Each row was made from one walk, in order. Every step used is in the known rows, and no mark comes twice. Write each row's walk.
In the rows, zero is written as 128.
Known rows
e > c > k > t > j: [172 166 155  97 122 213 104 123 118  98 151 138  84 121 111 139 161  86
 109 127 174 126 119 142 105 116  87 128  91 154 130 133 114 108 137 121
 145 147 110 157 152 107 120 120 186  99 153 128  82 176 145 106 160 114
  75 146  88  87  82 116  72 130 113 122 180 137]
c > j: [151 148 120 109  90 179 171 133 181  86 129 149 111 121  87 163 143 140
 156 150 153 145 162 111 128 118  91 115  66 151 139 139  61 147 127 132
 152 126 138 138 131 126 143 145 189 141 116 131 130 144 111 123 113  84
 118 154 119 113 115 118 108 140 100 158 165 112]
j > t: [146 123  95 113  96 136 127 140 123 157 108 154 142 114 117 138 123 123
  95 113 167 117 106 173  97 162 118 143 140 133 117 119  75 136 148 173
 159 117  95 130 141 114 130 137 124 145 145  97  92 148 131 108 125 113
 116 139 109 149 140  87 160 140 118 149 147 117]
u > j > c > k > t > y: [111 154 147  74 134 158 150  77 133  89 148 149  73 135 155 132 187  93
 118  84 125 111 145 192 157 123  94 138  56 173 195  94 133  84 145 133
 147 102  91 133 140 154 161 114 177  94 108 104  55 138 173 119 113 107
  85 134  94  88  78  61 102 105  92 166 146 119]
k > t > y > c > j: [150 133 126  81 121 176 181 107 164  96 129 162 117 138  93 157 184  83
 139 104 170 162 144 168 121  90  75  92  36 157 155 126  91 118 157 158
 134 122 146 156 155 126 139 127 209 136  95 104 111 133 106  99 106  80
 106 155 116  99  65  99  97 141  54 194 163  94]
j > c: [115 151 117  88 101 159 142  98 136 122 117 152 103 166 118 130 143 142
 123 103 126 117 119 157 130 142 126 121  85 150 168 126  74 112 137 133
 161 116 106  94 138 147 144 131 128 126 138 104  95 104 160 117 143 129
 123 122 135 135 151 118 152 116 133 145 127 151]
y > u: [103 161 114 143 148 193 169 147 125  90 143 138 117 138  69 131 142  74
 162 148 146 154 158 160  96 142  92 136  82 164 122 141  76 117 111 127
 129 134  97 122 139 151 116 159 180 117 154 160 135 101 132  96 113 108
 130 105  95 108 116 104 148 144 164 108 142 144]
e > c > k: [170 151 131  78 137 182 125 128 121  86 129 125 141  98 114 152  93 132
 158 140 122  78 178 147 125 135 129 135  44 169 150 145  83 139  98 133
  97 158 133 163 161 157 123 102 186 128 114 136 122 164 151 132 137 110
  64 109 124 121 128 111 109 167 164 139 185 123]
j > u: [ 94 122 117 115 119 198 133 147 146 105 101 130  96 150 110 136 167 133
 143 141 167 108 134 140 107 176 128 138  95 169 165 116  81 119 143 115
 171  99  89 123 143 147 167 140 129 118 114 131 124 108 117 123 177 130
  95  96 110 110 152 108 148 133 156 118 143 115]
y > c: [147 106 112  96 143 153 154 111 139 136 126 156 132 163  73 124 122  81
 142 106 165 147 131 167 113 134 104 106  88 154 157 134 107 129 139 160
 119 164 146 135 160 148 127 157 179 154 124 104 130 102 119  90 132 112
  95  90 139 152 114 116 143 135 124 153 173 120]
e > c > j > t > y: [134 131 108  90 112 162 165 132 144 110 129 121 136  84 128 152 171 115
 102  88 153 122 159 158 121 168 110 106  69 125 141 107  49 123 181 187
 146  91 115 171 143 112 128 109 148 103 101  79  88 176 127  97  76  79
 112 187  94 101 117  74  92 138 106 191 134  90]
t > y > u: [ 72 144 113 129 169 191 189 136 134  76 152 118 107 132  90 106 166  43
 154 130 134 145 180 184 122 156  92 121  60 152 132 112  78  82 124 132
 125 119 102 129 135 153 117 152 183  91 143 144 121 105 136  82  84  91
 134 119  71  83  95  79 127 127 144 125 119 134]
k > t: [138 150 129 103 127 164 120 110 147 122 105 176 100 160 121  98 138 106
  97  99 155 108 106 144 128  82  91 173 129 168 151 122 112  90 123 159
 155 116  91 113 150 121 138 143 147 123 118 134  90 140 151 139 130 133
 110 141 123 100  94  72 110 122 106 151 163 150]
c > j > t > y: [115 122 110 100 102 136 173 141 156 118 127 131 128  92 123 156 173 101
 113 105 158 140 147 174 125 169  95 108  77 126 136  96  62 136 167 175
 160  94 112 148 136 117 132 123 152 119 118  85  88 157 120  80  78  77
 120 169  78 103 103  70 113 133  79 179 124  88]
e > c > k > t: [179 155 131  77 136 193 114 110 118 101 111 174 117 128 145 130 124 114
 112 106 137  74 131 164 114  88 115 172  77 180 154 133 100 107 119 161
 113 133  98 149 171 130 119 109 170 116 110 127  88 166 173 150 142 132
  68 130 121  98 105  85  95 155 132 148 190 139]
c > k > t: [155 160 147  85 132 157 114 108 129 102 128 180 112 145 136 123 126 100
 115 113 141  95 119 171 120  75  97 163  92 187 143 120 119 117 102 146
 135 140  97 132 166 134 127 119 170 134 126 140  88 137 161 141 143 129
  90 124 106 101  77  74 127 143 101 131 180 141]
t > y: [ 90 114 128 100 148 141 165 112 159  99 143 120 101 121 116  83 159  88
 130  92 137 127 171 152 160 159  96 110  83 127 173  81  97  94 129 144
 135 113 126 121 128 150 137 133 159 115 110 115 104 128 148  95  85 105
 106 139  79  84 107  72 107  93 110 160 114 125]
e > c > k > t > j > u: [133 153 138 104 106 240 101 148 120  97 120 122  73 135 115 153 198 116
 124 149 181 106 117 146  91 156 117 140  87 177 159 134  91 106 163 105
 169 115  83 158 156 116 147 108 158  89 120 133  84 153 129 125 194 123
  59 112  92  75 116 116 109 148 147  98 172 118]
y > t: [144 147 144  88 141 153 171 133 143 118 116 158 121 124 110 143 109  57
 118 115 122 142 116 172  90 145  72 150 113 117 152 134 109  92 114 168
 130 126 141  89 128 107 158 163 170 100 128 116 126 145 162  82 119 101
  92 136 138 104 103  83 149 139 110 154 150 153]
t > j: [120 146 143 124 100 179 132 141 154 117 166 115  76 130  77 118 160  99
 131 147 183 155 141 119 130 151  82 113 125 120 137 117 101 125 129 107
 171 143 119 128 117 117 132 155 169 117 153 130  94 145 118  85 144  94
 109 136  83  97 112 127  96  98 121 103 147 144]
t > y > u > j > c > e: [111 180 144  92  92 164 171  83 134  96 154 118  97 134 127 207 204 103
 129 130 119 118 152 200 134 140  88 134  25 145 159 139  93 129 164 135
 186  98  74  98 114 195 138 162 188  68 119 115  71 127 124  80  95  78
 129 120 119 144 189 108 104 146 114 135 114 158]
y > t > j > c > e: [155 186 158  81  70 161 136  93 131 135 144 135 107 143 115 211 179  76
  98 134 130 122  99 185  92 120  75 117  70 110 130 146  90 123 159 145
 190 120 100  86 111 151 115 169 171  72 152 106  75 142 133  48 143  86
 134 148 118 143 177 122 111 157  87 123 106 183]
t > j > u: [ 92 136 133 129 104 219 126 163 143 112 131 109  69 135  95 144 199 119
 138 163 191 137 127 128 101 191 103 123 105 152 147 121  83 123 159  97
 187 116  83 129 130 130 153 141 150 102 145 132 105 123 113 103 189 113
  92 103  82 100 133 125 132 120 142  85 148 121]
u > j > c > k: [150 171 151  68  96 166 144  98 125  89 152 136 110 132 131 197 132 151
 171 139 115 107 158 167 138 144 123 122  52 176 172 129 110 145 107  96
 153 148 102 135 143 185 157 124 184 134 138 117  91 118 169 122 156 111
  82  88 116 138 128 120 147 125 146 134 158 115]
u > j > t > y > c: [122  94 108  96 139 139 165 112 124 137 131 134 126 133 102 151 164  75
 124  76 178 155 139 206 127 168 103 108  80 122 162 115 123 121 176 180
 126 135 124 156 137 147 143 146 172 122 116  66  82 131 119  63  98  88
  89 110 114 162 103  90 135 118  91 180 161  91]
y > u > j > c > k > t: [151 187 143  84 122 203 138  90  97  81 134 178  89 153 132 172 155  96
 128 124 133 109 129 201 107  90 100 158  57 202 158 138 118  93 123 126
 152 128  69 137 152 154 149 123 184 111 144 134  71 112 173 140 149 119
  89 106 105 110  99  88 132 148 130 137 166 136]

Which walk is each row?
[144 155 162 113 113 183 150 143 150 119 155 129  83 123  84 145 146  53
 114 138 166 176 119 146  87 157  52 118 123 104 137 135 117  98 127 132
 157 137 144 110 110  97 144 162 189  85 161 112 105 163 144  51 139  86
 102 151  98  90  86 108 116 117  95 122 150 147]	y > t > j
[145 186 149  79  63 153 109  77 130 136 144 139  84 155 122 181 203  99
  86 125 148 103  93 172 109  93  74 131  70 148 132 140  87 124 163 134
 200 113  84  88 117 150 108 167 160  86 134 121  54 136 137  83 150 101
 138 153 115 138 174 117  93 152  82 114 118 179]	k > t > j > c > e
[153 174 137  67 124 162 113  93 118 103 115 190 103 160 139 140 136 112
 115 106 130  87 105 187 113  78 111 153  77 192 154 126 117 104 114 137
 154 132  86 123 162 134 135 108 151 124 141 121  72 124 175 143 164 135
  97 126 121 104  91  84 140 147 105 135 163 140]	j > c > k > t
[119 162 132  94  83 176 169 101 141 100 130 137  81 156 119 169 156 170
 140 114 131 127 135 145 144 156 119 133  83 148 189 134 109 116 147 128
 174 115  83 107 118 168 186 143 148 114 115  96  69 121 169 125 133 120
 108 114 139 146 157 125 134  97 142 162 143 136]	u > j > c
[138 149 105 139  94 177 167 147 107 129 131 145 116 104 113 190 147 113
 132 140 175 163 132 175  95 185  95 170 121 144 117 143  94 145 151 161
 157 117  69 141 126 136 158 160 163 115 151 111  79 142 132  92 105 100
 113 119 104 160 141  81 151 141 140 149 157 105]	y > u > j > t
[152 183 150  65  95 172 134 112 108 108 160 142 102 131 110 187 136  91
 147 144 124 128 124 188  92 139 100 104  49 138 151 130 100 115 112 100
 149 159 136 126 137 132 132 121 185 109 175 115  89 122 167  84 174 103
  91 110 100 108 101 121 156 145 122 108 147 134]	y > t > j > c > k
[141 124 110  86 125 172 192 116 171  86 139 147 117 128  79 166 163  90
 167 115 161 173 159 162 124 120  89  75  26 149 148 128  78 131 155 144
 136 134 160 154 146 143 132 132 212 144 105  99 119 116  98  86 103  66
 103 144 120 113  78 110 111 137  76 192 167  88]	t > y > c > j
[ 92 184 130 100 120 212 178  89 121  82 145 140  67 158 124 156 203 110
 136  98 135 145 138 186 134 138  94 142  59 167 189 128 107  72 156 129
 165  94  69 114 129 160 166 135 167  81 131 106  63 116 171 112 113 110
 116 121 116 116 117  99 128 113 134 162 129 139]	k > t > y > u > j > c
[142 125 120 124  85 149 152 140 127 145 125 139 113 106 123 175 139 147
 115 123 172 140 127 162 116 186 109 163 143 126 137 131 104 152 159 169
 169 116  78 137 121 135 169 156 148 127 139  93  75 163 142 109 109 103
  97 130 112 171 147  79 132 113 121 160 159  97]	u > j > t
[171 160 121  94  94 223 170 143 160  78 126 129 119  98 102 163 134 158
 157 134 141 127 175 105 126 129  98 119  44 153 144 163  40 137 150 155
 123 120 141 154 143 131 140 128 196 125  84 114 136 175 116 141 104  87
 105 167 140 107 130 136  81 163 139 186 172 121]	e > c > j
[150 112 124  82 117 106 137  82 136 148 131 137 152 133 109 179 167  54
 102 105 155 118 113 215 113 129  86 112  50 120 118 124  88 151 171 185
 157 129 115 129 135 170 101 165 184 109 125  90  90 128  96  49  94  80
 115 127 114 173 161  87 108 170  76 153 130 129]	j > t > y > c > e
[ 91 140  97 131 150 171 176 148 108 107 149 131 117 113 106 134 168  43
 130 118 156 144 152 200  99 170  96 131  80 146 108 108  66 103 145 157
 145 106  87 131 144 133 106 137 163  96 154 122 112 122 126  73  84  90
 135 122  72  99  99  65 146 136 133 129 116 119]	j > t > y > u
[106 116 109  94 110 203 162 138 156  84 111 134 109 149  93 175 209 109
 172 144 182 147 140 159  97 156 109  90  30 170 163 128  63 129 180 121
 165 107 115 152 160 142 172 123 173 122 104 115 127  96  79 105 159  88
  95 122 109 100 103 116 137 159 109 152 157  77]	t > y > c > j > u
[126 130 104 103  98 218 151 147 150  95 104 145 110 146  90 185 185 129
 171 150 180 149 130 151  87 147 119 102  43 173 159 151  61 142 170 128
 173 121 113 148 158 140 171 123 177 141 108 115 135 101  88 116 172  98
  92 107 124 111 118 130 146 164 129 139 173  82]	y > c > j > u
[128 148 118  95  87 249 148 157 148  78  98 126 113 116 105 179 189 163
 165 158 158 110 158 117  93 166 121 123  44 174 159 149  39 135 177 132
 158  98 108 159 157 137 165 116 159 102  85 124 133 144 103 144 157 103
  79 133 125  96 147 129 107 172 160 151 169 103]	e > c > j > u
[135 181 150  89  91 184 150 122 131 121 141 138  82 150 102 159 167  87
 114 112 144 145  94 165  94 156  82  97  89 113 153 136  90  87 141 119
 168 120 130  92 126 108 142 142 156  82 169  91  79 134 163  68 162 109
 116 147 121 108 115 128 142 115 102 132 125 158]	y > t > j > c
[157 150 152  96 123 180 101 116 127 119 156 159  80 150  97 142 163  68
 120 127 183 148 108 169 105 104  83 114  99 152 133 125 133 115 132 112
 149 169 122 150 152 108 122 137 203 119 160 129  85 144 132  88 168 105
  82 122  85 105  61 115 105 128  82 112 183 122]	y > c > k > t > j
[111 139 136 120 102 222 108 147 138 115 119 135  55 155 107 129 214 107
 120 142 200 127 105 146  94 147 102 140 120 166 147 116  96  97 170 105
 192 103  71 132 149 106 156 135 137  93 140 131  83 128 129 115 194 129
  91 122  84  78 111 111 116 120 119 103 153 132]	k > t > j > u
[103 101 111 102 131 117 145 127 135 139 127 131 127 109 128 115 164  86
  95  85 155 117 137 180 132 175 106 123 112 121 148  84  80 110 156 173
 148  99 106 136 133 122 127 135 125 115 129  82  79 156 135  82  86 108
 116 155  78 112 111  53 121 117  93 167 116 109]	j > t > y
[102 133 134  98 156 148 154  97 159 107 131 144  86 148 132  74 177  70
  92  73 149 109 140 166 147 116  89 138  98 151 174  83 114  72 139 161
 148  91 104 123 144 131 133 131 150 100 100 110  75 148 163 113  94 120
 104 153  95  77  76  45  92 106  86 167 137 131]	k > t > y
[168 140 131  75 148 152 119  95 115 112 120 186 116 163 118 133 128  76
 126 107 161 115 111 198 105  66  98 139  79 186 151 134 128 116 112 149
 124 152 119 147 173 142 126 125 190 146 130 132  99 117 146 125 160 126
  72 103 122 123  71  86 132 154  95 140 195 122]	y > c > k > t
[111 163 133 146 125 216 190 137 137  69 166 124  80 127  91 177 153 111
 173 156 150 164 183 141 131 173  89 155  89 158 150 148 129 119 128 124
 141 131  90 128 115 172 172 176 210 108 123 146 107 127 141 110  93  90
  98  97 112 133 130 109 124 117 158 136 166 124]	y > u > j
[172 139  96 111  66 155 151 162 142 134 105 152 145  98 115 185 134 142
 120 137 170 138 116 149  92 147 100 128 104 137 103 137  46 167 158 165
 165 112 100 156 138 105 140 128 155 150 139  95 106 164 114 113 115  85
 124 164 113 138 127  87 131 158  90 163 149 101]	c > j > t
[113 170 137  96  91 179 136 113 139 131 147 127  82 153  99 136 175 130
 124 112 155 140 109 149 121 154 102  98  97 134 157 123  84 110 153 102
 186 133 107 107 121 124 138 130 137 110 163  98  68 118 150  97 158 101
 131 128 109 110 133 136 126  99 122 123 123 157]	t > j > c
[ 92 173 128 108 110 196 193  97 124  82 152 118  67 144 116 169 192 120
 150 107 127 146 154 183 142 171 103 126  55 162 182 125  93  89 153 120
 162 104  84 116 118 173 168 144 163  84 127 104  79 106 158  99 102 106
 116 114 109 120 138 105 143 110 149 161 128 133]	t > y > u > j > c
[121 176 137  77 116 177 166 102 118  69 172 129  98 125 120 197 158 107
 175 138 112 126 176 206 129 156 119 110  18 174 167 123 109 118 112  98
 134 137  93 138 131 186 152 125 199 106 155 125  87 103 162 105 132  96
  86  88  94 111 108 104 151 139 152 126 147 115]	t > y > u > j > c > k
[127 138 133  79 163 167 132  94 132  86 138 141 105 117 145 100 161  70
 103  81 124  91 154 181 146 111  95 138  57 163 167  96 110  78 136 158
 114 118 109 148 161 138 125 105 169  86  93 115  80 166 165 121 100 104
  77 144  87  69  84  53  74 133 109 162 159 123]	e > c > k > t > y
[159 123 129  93 114 123 136  92 138 133 133 145 142 153  95 179 143  80
 126 129 154 123 121 185 113 101  94 125  54 143 129 160 100 159 149 160
 147 149 119 112 139 183 111 183 195 125 105 119 109 120  97  68 125  94
 120 113 127 183 174 118 119 175  99 139 152 151]	y > c > e
[123 107 118  82 177 145 150  94 146 131 126 163 107 168 104  99 164  43
 120  64 165 137 127 200 128 108  94 111  77 151 177 109 127  85 155 169
 122 128 133 135 160 131 120 141 183 119  98  91  95 115 135  84 110 112
  92 124 112 117  78  83 120 117  84 175 158 116]	k > t > y > c
